Each row was made from one walk, in order. Every step used is in the known rows, and no mark comes twice. Write each row's walk.
Known rows:
kude -> piti -> sunet -> migit -> goler -> pivepo: [-33   2  13  -4   9  13   8  31 -25  23   6   5   6 -35  18 -19  10 -43
  10  15 -30 -27   4  -1   2 -16   7  -9 -21  -6  -9  36]
migit -> piti: [-14   8  18   5  13   9 -17  41 -16  39 -16   7  38  35  -4  -1  10 -44
  23 -17 -32   7  -4  -4  13 -10   4  -5   3   5  -2  33]
piti -> monik: [-11  -4  20  -6  24  -2 -20  38 -16  23 -22  14  35   4 -13  -6  -9 -71
  28   5 -37  20   4  -4  22 -27  -7  -5  -1  11 -14  39]
nunuli -> migit -> kude -> goler -> pivepo: [-14  18  27  17  -5  21  10  28 -24  29 -13   0 -32 -12  -9  -6   3 -31
  17  -9 -24  10 -13   7  16 -25 -24  -4 -37  -5 -21  41]
migit -> piti -> kude -> goler: [-12  -4  24   8  -3  29  -4  37 -26  33   9  -5   2  17  -4   1  -3 -34
  26 -15 -36  13  -4   0  15   1   2   1  -5  -1  -6  27]
piti -> kude: [ -5  -4  23  16  24  12 -16  28 -29  23   2   9  32  -6 -10   8  -7 -31
  17  -4 -24   6   4 -12   7  -2 -14   1  -7   7 -20  24]
sunet -> migit -> goler -> pivepo: [-23   2  11  -9  34  14   0  34  -9  29 -19  14  -3 -19  19 -11  -1 -43
  21   2 -20  -5  -1  -9   2 -24  -7 -12 -22   1 -15  33]
nunuli -> migit -> goler -> pivepo: [-21   1  19  16  35  15   6  35 -22  30 -25  15 -20 -14  -7 -15   3 -41
  19 -10 -27  10 -15 -12  -1 -22 -27 -14 -16  -8 -32  42]
sunet -> migit -> piti: [-25   5  19 -12   7   1 -10  33  -3  44  -8  -4  46  17  -2  -2   9 -48
  24  -7 -24  -8 -17  -6  13  -5  17  -6  -9   3   6  29]
tifo -> sunet -> migit -> goler -> pivepo -> monik: [-28  -4  19  -5  29  -1   7  35 -12  52   8  16  -3 -22  42 -13   1 -54
  23  17  -6 -15  30 -11   7 -32   0  -8 -19  -3 -11  61]
migit -> kude: [ -1  31  18   7   3   9 -13  33 -22  28 -15  11  31  14   7  11   3 -31
  17  -7 -21   5   6  -2   9 -11  -7   4 -12   9  -9  34]
kude -> goler -> migit -> piti: [-21  -6  20  11  -6  14  -7  32 -17  30 -11  -1 -13  28 -26  -9   9 -50
  26 -12 -32  13   3   6  31   6   0   4   1   1  -7  27]
tifo -> monik: [-12  -6  18   7  27   2 -29  40 -12  20 -18  22  33   7 -22  10   2 -47
  18  -1 -27  10  25  -8  20 -17 -23  -5   0  15  -2  53]
goler -> migit -> piti: [-19   2  20  15   9   4 -15  30 -14  29 -13   3  23  35 -25  -4  11 -47
  22  -5 -24   8  -1  -6  21   2  -4   5   0   0 -11  27]
migit -> kude -> piti: [ -6  28  18   7 -20  17 -13  34 -22  24  -7   3  41   5  -5   9  33 -27
  16  -5 -33   5   7   8  14 -17   3   5  -6   5  -3  34]
goler -> pivepo: [-13   0  18  16  41  11 -16  31 -17  28 -22  22  17   0   1  -2   3 -39
  12  -6 -26   7  12 -11  13 -38 -22 -10 -22   6 -19  40]
nunuli -> migit -> kude -> piti -> sunet: [-19  27  25  20 -32   1   7  23 -36  25  10  -9  31 -17 -21  -4  18 -29
   9   4 -31 -22 -16   8   5   9   1   4 -11  -6 -10  38]
migit -> goler -> pivepo: [-12   6  11   8  44  20  -6  39 -22  28 -25  24 -12  -2  15  -8   1 -39
  20  -9 -28  12  10 -12   1 -30 -19 -10 -13   0 -23  37]
pivepo -> goler -> tifo: [-13   8  13  11  10  21  -1  28  -6  11 -29  15  25  -2 -13  -4 -16 -61
   3 -13 -48  18  17  -1  36 -16 -12  -8  -2  13 -23   9]
kude -> goler: [-14  -5  15   2  11  16 -13  36 -23  25 -18  15  -4  -1 -13  -7   3 -46
  23 -23 -38  13   9   7  22  -3  -8  -9   0  11 -14  33]
tifo -> sunet: [-14   1  21  12  12  -5 -13  29 -21  52   1  15  35   1  -6   4   3 -45
  12 -10 -25  -3  20  -7   6  -2  11  -6   4  12 -10  48]
sunet -> migit: [-23  -4  17  -7  21  -5 -15  27  -6  31 -12   8  40 -12  -8  -4   2 -46
  21  -5 -22 -10  -4  -3  14  -3   3  -7  -9  12  -6  28]
nunuli -> migit: [-19  -4  26  14  19  -6 -10  27 -19  33 -20   7  23  -7 -36  -8   8 -45
  20 -18 -27   3 -19  -3   9  -1 -15  -9  -2   4 -24  35]
migit -> goler: [-12   8   9   0  27  13 -10  42 -24  26 -24  24   4   4   6  -6   1 -43
  24 -16 -32  11   7  -8   3  -1  -4  -7  12   7 -18  34]
kude -> goler -> tifo: [-14  12  10   8 -12  20 -13  27 -12  14 -19  21 -12  -2 -14  -8  -6 -42
  16 -19 -48  18  16  12  25  -8 -12  -6 -10  11 -23  10]
goler -> pivepo -> sunet: [-17   2  18  11  49   5 -11  26   5  18  -8  18  12  -5   2  -6 -11 -57
   3  -8 -17  22  26  -7   9 -37  -5  -7 -18   3 -19  43]
kude -> goler -> pivepo -> sunet: [-19  -3  16   6  34  18  -2  30  -1  15  -4  15 -23 -11  -1 -13 -10 -60
   8 -16 -25  28  29   4  19 -34  -4  -9 -19   3 -15  43]
goler -> migit -> piti -> monik: [-22  -4  25   2   6   0 -14  35 -10  26 -14  -2  26  34 -27  -8  -3 -75
  30  15 -32  23  -3  -7  28 -16  -2   6  -2  -1  -9  33]
kude -> piti: [-14  -2  17   9   6  10 -19  35 -19  23 -13  11  41  -4 -22   0  34 -41
  20 -10 -41   7   7   8  17 -12  -1  -7   6   9  -8  35]
pivepo -> goler -> migit -> kude: [-10  14  23  18   4  18   9  27 -20  12 -20  -3  13   6 -14   5  -6 -56
   8   1 -23   9  15  -4  37  -3 -11  11  -4   9 -15  23]

Write each row's walk:
[-29   5  20  -1 -14   5  14  16   5  40   3   1  36 -23  -6  -4 -17 -68
  -4   2 -36  -8  20  -4  29  -4  20  -8 -10  14  -8  18] | pivepo -> goler -> tifo -> sunet -> migit
[-27   1  17  -3  21   5   8  28 -11  55   6  12  -3 -23  24  -7  -3 -47
  11   7 -15 -11  14 -14  -3 -19  13 -10 -21   2 -10  48] | tifo -> sunet -> migit -> goler -> pivepo
[-15  -6  16  11  28  22  -9  35 -20  26 -22  18 -22  -7  -3 -12   2 -41
  18 -16 -34  14  13   4  23 -34 -22 -10 -22   5 -17  37] | kude -> goler -> pivepo
[-32  15  19  -9 -48   9   7  22   6  56  17  -5   5   6   2  -5  -2 -49
  13  -5 -39  -5   8   8  22   3  33  -5 -18   2   3  23] | kude -> goler -> tifo -> sunet -> migit -> piti
[-18  -7  24  -4   1   6 -18  40 -16  18 -13   7  43  -4 -23  -7  23 -70
  29   8 -46  21   7   5  26 -30   4  -5   4   9  -9  39] | kude -> piti -> monik
[-16  24  19  23 -28   3  -4  19 -37  11  11  -4  25  -4 -17   3  14 -33
   8  18 -24 -20  13   6  16  10   0  15  -9  -2 -10  28] | goler -> migit -> kude -> piti -> sunet
[-24  -1  16 -14  24 -10  -9  22  15  21   3   5  36 -18  -7  -9 -11 -64
   9  -7 -13   5  10  -2   8  -4  23  -4  -6   7  -5  32] | pivepo -> sunet -> migit
[-18  23  13  -9 -24   6   6  25 -30  25  10  -5   2 -19  16  -8 -17 -38
  15   4 -20 -30  -1  10  14  11  13   4 -25   4   3  28] | piti -> sunet -> migit -> kude -> goler
[-26  -4  21  -5   6 -12  -6  21  -8  57  10   4  42 -17  -2   1   3 -49
  12  -1 -16 -20  10  -7   8   4  24  -7  -8  12  -2  45] | tifo -> sunet -> migit
[-21  42  23  -2 -64   5   2  13   1  42  25  -4  44 -17   3  11  21 -30
   2  15 -29 -17  18  10  12  -7  29   6 -27   4   1  22] | goler -> tifo -> sunet -> migit -> kude -> piti
[-28  17   6  -7  -9  -1  -4  26  -8   9   3  21   8 -21   6  -4 -29 -49
   8  24 -33 -18  18  -6   9   5  -6  -4 -14   4  -6  25] | piti -> sunet -> migit -> goler -> tifo -> monik
[-14  -4  31  23   7  12 -10  25 -21  26  10  -6  25  25 -23   8  -2 -36
  19   4 -20   5  -5 -14  14  10  -7  13  -8  -5 -16  18] | goler -> migit -> piti -> kude
[-10 -10  25  19  26  32  -4  29 -30  22   2   8 -20 -18   0  -1  -9 -32
  17  -3 -29  12  12  -5  15 -25 -26  -5 -30   2 -22  29] | piti -> kude -> goler -> pivepo
[-24  -8  27  -7 -11  20   5  30 -14  38  18 -16   9  -2  -2  -1  -6 -41
  28  -4 -28  -2 -14   1  17   6  15   1 -18   0   2  20] | sunet -> migit -> piti -> kude -> goler
[ -9   5  25  13  11  17 -11  36 -23  34   6  -2  37  24  -1  10  -2 -33
  22  -7 -28   6  -6 -11   3  -3  -1   3  -6   0  -7  24] | migit -> piti -> kude
[-29  21  20  -7 -33  -4   0  19   8  57  15  -1  42  13   3   3  -2 -46
   8   3 -30 -11   5  -4  12  -2  31  -3 -17   3   2  23] | goler -> tifo -> sunet -> migit -> piti
[-30  -1  15  -5  -7  -6  -7  24 -26  25  10  -2  50 -30 -10 -11  14 -45
  14   8 -32 -33  -1   6  13   5  15  -5  -6   4   0  31] | kude -> piti -> sunet -> migit
[-28  13   8 -18   1   1  -5  26  29   2   4  18   4 -17  -1  -1 -24 -66
   4   9 -25  19  33  -2   7  -8   7  -1  -7   5  -8  30] | pivepo -> sunet -> migit -> goler -> tifo -> monik
[-23  -9  37  23   3  30  14  30 -23  36   7 -14 -25  -1 -17  -8  -1 -33
  20  -8 -30  11 -25  -5  13 -19 -19  -5 -33 -14 -20  33] | nunuli -> migit -> piti -> kude -> goler -> pivepo
[-26  -5  25 -13  -5  16   8  24   8  26  34 -18   7  -5  -1  -7 -20 -56
  16  -7 -20  12   0   3  10   7  33   4 -13  -5   1  25] | pivepo -> sunet -> migit -> piti -> kude -> goler
[-13  -5  20  15  51   5 -20  40 -20  24 -21  23  15   0  15  -7   5 -46
  25   3 -17   6  28  -6  26 -54 -37  -7 -20   3 -21  49] | goler -> pivepo -> monik
[-23   9  23  -4 -36  27   4  21  -2  26  18  -9   4   0  -3  -1 -14 -37
  18   1 -39   3  -8   5  20   3   8   1 -27   0  -6  -3] | sunet -> migit -> piti -> kude -> goler -> tifo
[-17   1  35  19   4  11   0  28 -23  39   8 -13  28  11 -26   2   0 -33
  22 -10 -26   5 -33 -11   2   8  -8   2  -8  -9 -16  31] | nunuli -> migit -> piti -> kude
[-20  -8  34  15 -11  22   8  31 -25  37   8 -15  -8   2 -29  -5  -1 -37
  26 -18 -34   8 -29   0  12  11  -3  -2 -11  -8 -15  28] | nunuli -> migit -> piti -> kude -> goler
[-24   5   9 -20  25   0   2  28  10  17   2  12  10 -17   7 -14 -12 -65
  15  -9 -14   9   9  -4  -3   5  27  -4   5   4 -10  35] | pivepo -> sunet -> migit -> goler
[ -5  41  12   5 -38  26  -5  28 -13  16 -12  15 -11   6   3   3  -4 -29
  14 -12 -40  17  16  14  21 -12 -10   6 -23   8 -17  11] | migit -> kude -> goler -> tifo
[-10  31  17  14 -23   9  -4  31 -38  21   9   3  39  -4   3   4  16 -29
  10   7 -30 -18  12   7   7  -1   7   7  -9   2  -2  37] | migit -> kude -> piti -> sunet
[-28   1   9  -3  39   0   5  36 -26  21  -1  15  -3 -25  42 -24 -19 -50
  24  19 -10 -30  18  -8   8 -27 -16  -6 -21  -7 -14  46] | piti -> sunet -> migit -> goler -> pivepo -> monik
[-27  -5  20  20  13   9  11  30 -28  20  -4  -9  23  20 -17 -13 -20 -71
   5   3 -32 -13   6  -8  33  14   5   2   9  -2  -6  27] | pivepo -> goler -> migit -> piti -> sunet
[-21  40   9  -7 -48  11   8  17 -17  15  10   2  -3 -19  13  -8 -26 -33
   8  10 -32 -24   7  14  18   8   7   4 -37   4  -7   6] | piti -> sunet -> migit -> kude -> goler -> tifo
[-18  25  20  -8 -27  10  -7  26 -10  28   2  -7  48 -13  -2   7  32 -32
  18   6 -25 -12  -2   9  15  -9  15   4 -17   6   3  30] | sunet -> migit -> kude -> piti
[-34  -2  17 -12  12  14   8  27  19  31   8  -7  -8   0  10 -17  -8 -65
  12  -8 -21  13   8   5  19 -30  23  -7 -28  -5   4  38] | kude -> goler -> pivepo -> sunet -> migit -> piti
[-16  23  10   9 -11   9  -2  28 -12  39   1  26   1   1  10  -2  -7 -41
   9  -7 -37   8  26  -5  -1   3   8  -3   3   6 -22  27] | migit -> goler -> tifo -> sunet
[-33  17  24 -18 -37  -9  -1  22  13  53  13  -4  43  13   1  -4 -13 -74
  16  22 -37   1   3  -5  21 -19  33  -1 -20   2   2  28] | goler -> tifo -> sunet -> migit -> piti -> monik
[-18   2  19   7  20   6   1  36 -25  29 -22  13  -5  -9 -19 -12   3 -45
  25 -20 -30   9 -19  -5  -2  10 -11  -8   8   0 -28  37] | nunuli -> migit -> goler
[-12  25   4   4   3  16 -10  33 -13  14 -23  28   0   3   3  -6  -7 -38
  18 -11 -43  18  13  -3   6  -4 -10  -4  -1   7 -26  10] | migit -> goler -> tifo
[-32  21   5  -7 -29   7   4  23 -16  12   8   9  16 -30   4 -16   2 -41
   9  12 -45 -23   4   9   4  10  15  -3  -6   0 -12   9] | kude -> piti -> sunet -> migit -> goler -> tifo
[-15  19  14 -14 -22  15   1  29 -15  29  -4  -2   1 -14   7  -1   2 -39
  23  -6 -22  -6  -1  11  20  -3   9   2 -24   8   1  29] | sunet -> migit -> kude -> goler
[ -7  32  16   3 -38  23 -13  33  -6  10 -10  18 -10   8  -8  14  -5 -35
  10   4 -39  21  33  11  30 -20 -23   7 -25  11  -4  29] | migit -> kude -> goler -> tifo -> monik
